In the rows, 128 means zero.
Known rows, with every way that one mark hangs from another
J_493{J_753{J_622{J_155} J_872{J_516 J_878}}}: [149 112 119 112 103 156 107 116 125 136 130  79 118  93 105 141  77 125
 141 137 130  95 133 146 124 142 104 115 115 110 135]
J_493{J_753{J_622{J_155} J_872{J_259 J_516}}}: [134 124 122 108 131 187 115 143 133 148 133 127 104 111  96 154  76 133
 152 174 130  92 151 155 105 133 110 152 110 143 177]
J_753{J_493 J_622{J_155} J_872{J_259{J_412} J_516}}: [115 109 153 103 111 115 109 112 158 139 144 162  96 138 133 148 128 134
 107 180 170 151 126 108 102 103 118 129 154 148 234]
J_622{J_155 J_516{J_493{J_753{J_872}}}}: [131 167 133 117  91  88 158 149  87 120 132 154 127 160 110 155  54  48
 158 111 132 193  81 132  63  96  98 102  77 112 130]
J_493{J_753}: [108 129  78 132 150 124 153 174  93 116 104 134 125 124 127 142 104 109
 143 127  83 136 133 167 132  93 137 125  79  98  52]
J_318{J_872{J_516{J_622}}}: [131 123 101 137 166 138  98 127  84  92 138 177 115  91 147  90 126 140
 126 173 130 108 132 108 150 130 132 114 134 134 132]
J_878{J_493{J_753{J_622 J_872}}}: [157  86 121 173  91 140 153 146 118 114  95  99 147 110 110 145  86 116
 151 109 123 106 155 181  90  93 117 121 123  99 110]
J_753{J_622}: [ 96 121  92 116 193 156 160 140  86 130 104 150 155 114 130 124 112 163
  70 124 100 135 121 168 140  81 150 116 129 128  81]
J_753{J_493 J_622{J_155 J_516} J_872{J_878}}: [153 143 167 109 105 107 134  76 112 124 138 119 159 130 119 132  89 106
  83 101 133 151  93 153 102 107 100  89 164 130 148]
J_753{J_493 J_622{J_155} J_872{J_259 J_516 J_878}}: [142 119 166 110  98 155 104  81 147 155 138 121 120 127 114 140 114 137
  93 171 143 118 154 128 127 139 115 137 167 167 181]
J_872{J_516}: [ 96 126 104 113 158 130 115 149 104 113 118 194 110 135 151 127 144 128
 114 191  99 157 117 112 168 113 174 129  98 144  74]
J_878{J_493{J_753{J_622{J_155 J_516} J_872}}}: [171 125 155 129  68 114 140 140 123 115 125 143 146 133 105 148  62  73
 137  88 128 143 105 172  63 104  92 108 106 113 136]
J_412{J_259 J_360}: [104 136  62  98 171 123 140 159  94 161  82  93 141 140  95 126 152 144
  43 131 113 149 143 169 159 144 149  99 123 120  87]
J_318{J_872{J_259{J_412{J_360}} J_516 J_753 J_878}}: [143 123 111 125 130 122  90 131 183 160 163  71 100 104 123  88 223 151
 181 130 164  80 169  59 208 252 156 108 135 104 150]
J_360{J_412 J_872{J_516 J_878{J_493{J_753}}}}: [137  76 114 172  12  64  69 144 170  55 119 120 125 136 153 148 164  88
 182 124 104 120 157 120 136 112 114 161 107  87  45]
J_516{J_493{J_753} J_622}: [ 98 114  75 147 137 112 152 154  54 122  86 132 131 137 146 139  79 129
 110  98 125 139 116 135  90  78 106 108 109 123 102]
J_872{J_259 J_516 J_753}: [113 134 135 131 157 168 113 157 166 141 127 166  96 129 142 126 163 161
 158 177 116 100 156  93 179 163 180 165 111 164 109]
J_128{J_872{J_259{J_412} J_516 J_878}}: [112 143 118 129 146 123  92 124 169 144 133 105 103 132 142 114 201  98
 161 182 131 119 134  56 172 138 181 176 132 113 140]
J_516{J_622{J_155 J_753{J_493 J_872{J_259 J_878}}}}: [171 119 179 107  84 109 149  89 166 126 144  88 141 144 124 143 117 120
 114 102 152 135 141 146  89 156  73 147 145 132 169]
J_493{J_753{J_872{J_259 J_516{J_622{J_155}} J_878}}}: [156 129 128 108 104 171  93 116 137 145 125  80 107 114 118 139 103 103
 157 150 152  70 157 125 116 171  96 155 124 132 175]
J_872{J_516 J_878}: [104 132 109 111 137 134 101 126 112 132 118 139 122 130 150 117 157 122
 115 167  99 134 120 103 187 138 171 124 109 135  58]
J_155{J_622{J_516 J_753{J_493}}}: [120 141 123 111 123 107 126 122 107 100 128 182 151 147 156 136 108 145
 122  96  95 191  58 137 111  89 109 106 126 134  78]
J_318{J_872{J_259 J_753{J_622} J_878}}: [158 145 128 152 170 188 129 127 152 158 146  63 151  74  99  97 140 178
 156  90 123  44 185 145 165 177 139 133 152 122 125]
J_259{J_872{J_516}}: [ 91 148 131 166 153 145 111 143 104  95 125 155  89 135 143 120 178 113
 142 156  97 144 103 124 173 116 174 141  91 130  82]
J_360{J_872{J_259 J_878}}: [114 155 116 135 154 151 145 122 134 131 124  97 151 132 115 115 160 117
 148 139  90  99 164 158 171 122 140 167 124 134  89]
J_128{J_872{J_259 J_878}}: [135 162 114 142 169 151 149 123 143 145 117  90 146 125 112 115 162 106
 136 157  95 122 161 126 163 125 171 177 136 114  85]
J_128{J_872{J_753{J_622{J_516}}}}: [142 145 141 157 188 143 144 119 138 107 124 131 146  91 123 104 110 160
 137 112 110 101 100 117 139 112 164 131 158 120 109]
J_753{J_622 J_872}: [119 113 113 135 186 164 165 124  97 121 108 109 151  95 113 123  94 142
 100 145 126 117 127 171 125  91 144 111 145 113 120]

Rows
[121 145 133 122 185 154 139 118  86 119 118 130 155 105 121 125  89 118
 121 130 127 114  84 155 115 100 152 109 146 128 124]  J_753{J_622{J_516} J_872}
[114 100 152  80  93  69 110 131 173 120 156 191  87 170 173 147 154 134
 113 136 160 169 101  87  93 136  87 150 117 152 199]  J_872{J_259{J_412} J_516{J_622{J_155 J_753{J_493}}}}
[177 104 173 150  58  94 161 127 169 109 129  74 159 144 125 134 148  83
 163 100 122 151 135 138 120 156 127 135  97  91  69]  J_622{J_753{J_872{J_878{J_493}}}}
[113 142 112 139 154 152 100 133  81 138 137 184 113 137 141 106 123 134
 135 171 148 119 145  83 119 134 132 135 140 168 176]  J_318{J_872{J_259 J_516{J_493 J_622}}}
[139  94 173 202  58 108  70 114 183 103 115  71  90 133 176 103 235 125
 169  66 165  87 114  59 163 170 145 128 138 106 151]  J_259{J_412 J_872{J_516{J_622} J_753 J_878{J_493}}}
[127 177 100 135 118 183 103 117  89 175 104  58 149 140 110 144  84  89
 180  90 134 116 103 118  98 116 107 122 132 124 134]  J_155{J_622{J_516{J_493{J_753{J_872{J_259 J_878}}}}}}
[108 170 110  98 104  81 150 168  75 128 130 194 125 177 129 155  67  71
 128  97 107 210  73 135  80  87 100 101  60 128  95]  J_622{J_155 J_516{J_493{J_753}}}
[ 93 157  97 131 132  96 138 169  60 129 110 164 128 162 139 149  83  83
 148  98 102 167  81 126  93  87 134 110  77 123  71]  J_622{J_516{J_493{J_753}}}
[139 151 172 102 134 138 140 106 123 142 142 169 140 143 112 144  85 109
  96 136 138 147 111 160  82 100 111 129 161 162 187]  J_753{J_493 J_622{J_155 J_516} J_872{J_259}}
[140 109 146 123 121 111 171 102 113 113 126 157 139 120 113 138  79 140
  62 145 131 177 126 174  97  70 101  97 153 126 155]  J_753{J_493 J_622{J_155} J_872}
[136 145 163 138 138 154 108  82 119 151 123  88 156 127 121 135 116 115
 120 115 133  85 127 144 112 127 139 132 185 154 152]  J_753{J_493 J_622{J_516} J_872{J_259 J_878}}
[132 122 148  98  87  52 184 143 138  95 150 195 130 165 139 150 113 123
  89 117  99 229 105 159 102 104  94 123  83 123  79]  J_622{J_155 J_753{J_493}}
[153 122 142 173 154 152 142 130 147 129 148 136 129  89 113 111 121 196
 141 120 123  84 183 154 131 131 129 129 169 140 153]  J_318{J_872{J_259 J_753{J_493 J_622}}}
[159 109 178  88  46 119 102 123 178 142 145 153 130 178 150 134 160 114
 112 111 137 134 139 106 114 192 100 165 100 162 132]  J_872{J_259 J_516{J_622{J_155 J_753}} J_878{J_493}}
[139 116 166 114  94 151 100  98 179 163 141 141 112 125 132 133 140 188
  98 131 131 103 157 109 155 165 122 138 158 179 152]  J_872{J_259 J_516 J_753{J_493 J_622{J_155}} J_878}
[131 107  95 149 162 165 156 143  92 119 103  78 138  84 104 143  67 136
 147 126 117  88 139 184 106  91 120 120 123  93 111]  J_493{J_753{J_622 J_872}}
[109  89 111 162 146 118 142 137 168  66 125 120 152  88 136 128 139 196
 120  97 119 104 138 155 138  78 125 145 157 100  84]  J_360{J_412 J_872{J_753{J_622}}}
[108 118  93 108 170 122 160 137 135 155 121  85 130 136 111 123 183 104
 122 145 161 142 145 123 150 155 154 119 133  93 158]  J_753{J_872{J_259{J_412{J_360}}}}
[112 168 152  74 102  61 172 157 109 120 156 205 141 195 140 150  93  82
 111  85 112 240  46 116  79 116 104 115  55 138  90]  J_622{J_155 J_516{J_493} J_753}
[ 95 131 154 158 100  87 115 130 140 109 137 146  71 155 164 117 173 134
 132  86 179 166  71  52 120 126 113 110 112 125 204]  J_259{J_412 J_872{J_516{J_493 J_622{J_155}} J_753}}
[167 113 140 179 123 118 134 104 138 117 145  87 144  71 120  96 127 188
 133  86 123  84 164 142 154 140 120  90 175 113 113]  J_318{J_872{J_753{J_493 J_622} J_878}}
[106 135 127 143 161 137 154 114 120 154 129 115 157 139 103 104 129 194
 116  74 138  96 120 125 140 167 127 118 163 170 151]  J_412{J_360{J_872{J_259 J_753{J_622{J_516{J_493}}}}}}
[140 170 111 131 165 152 131 140 122 147 147 104 144 113 109 104 157 104
 154 133 106 107 175 145 162 155 145 142 117 114  94]  J_318{J_872{J_259 J_878}}
[145 112 150 184 156 151 158 112 168 128 118 124 133 101 116 117 133 198
 120 142 115  98 170 135 134  99 149 165 190 139 144]  J_128{J_872{J_259 J_753{J_493 J_622}}}
[104  71 116  96 112  75 106 118 151 132 135 138 101 155 169 128 193 169
 106 127 167 135 117  82 134 187 116 128 148 143 174]  J_872{J_259{J_412{J_360}} J_516{J_622{J_753{J_493}}}}
[135 149 118  85 128 122  76 121 144 147 165 131 104 123 140  99 168 107
 138 139 166 111 137  82 136 171 102 127 130 122 204]  J_318{J_872{J_259{J_412} J_516{J_622{J_155}} J_878}}
[102 109 101 102 153 127 116 132 146 154 128 112 101 135 125 122 191 115
 137 189 169 127 139  84 168 180 165 124 132 116 170]  J_753{J_872{J_259{J_412{J_360}} J_516}}
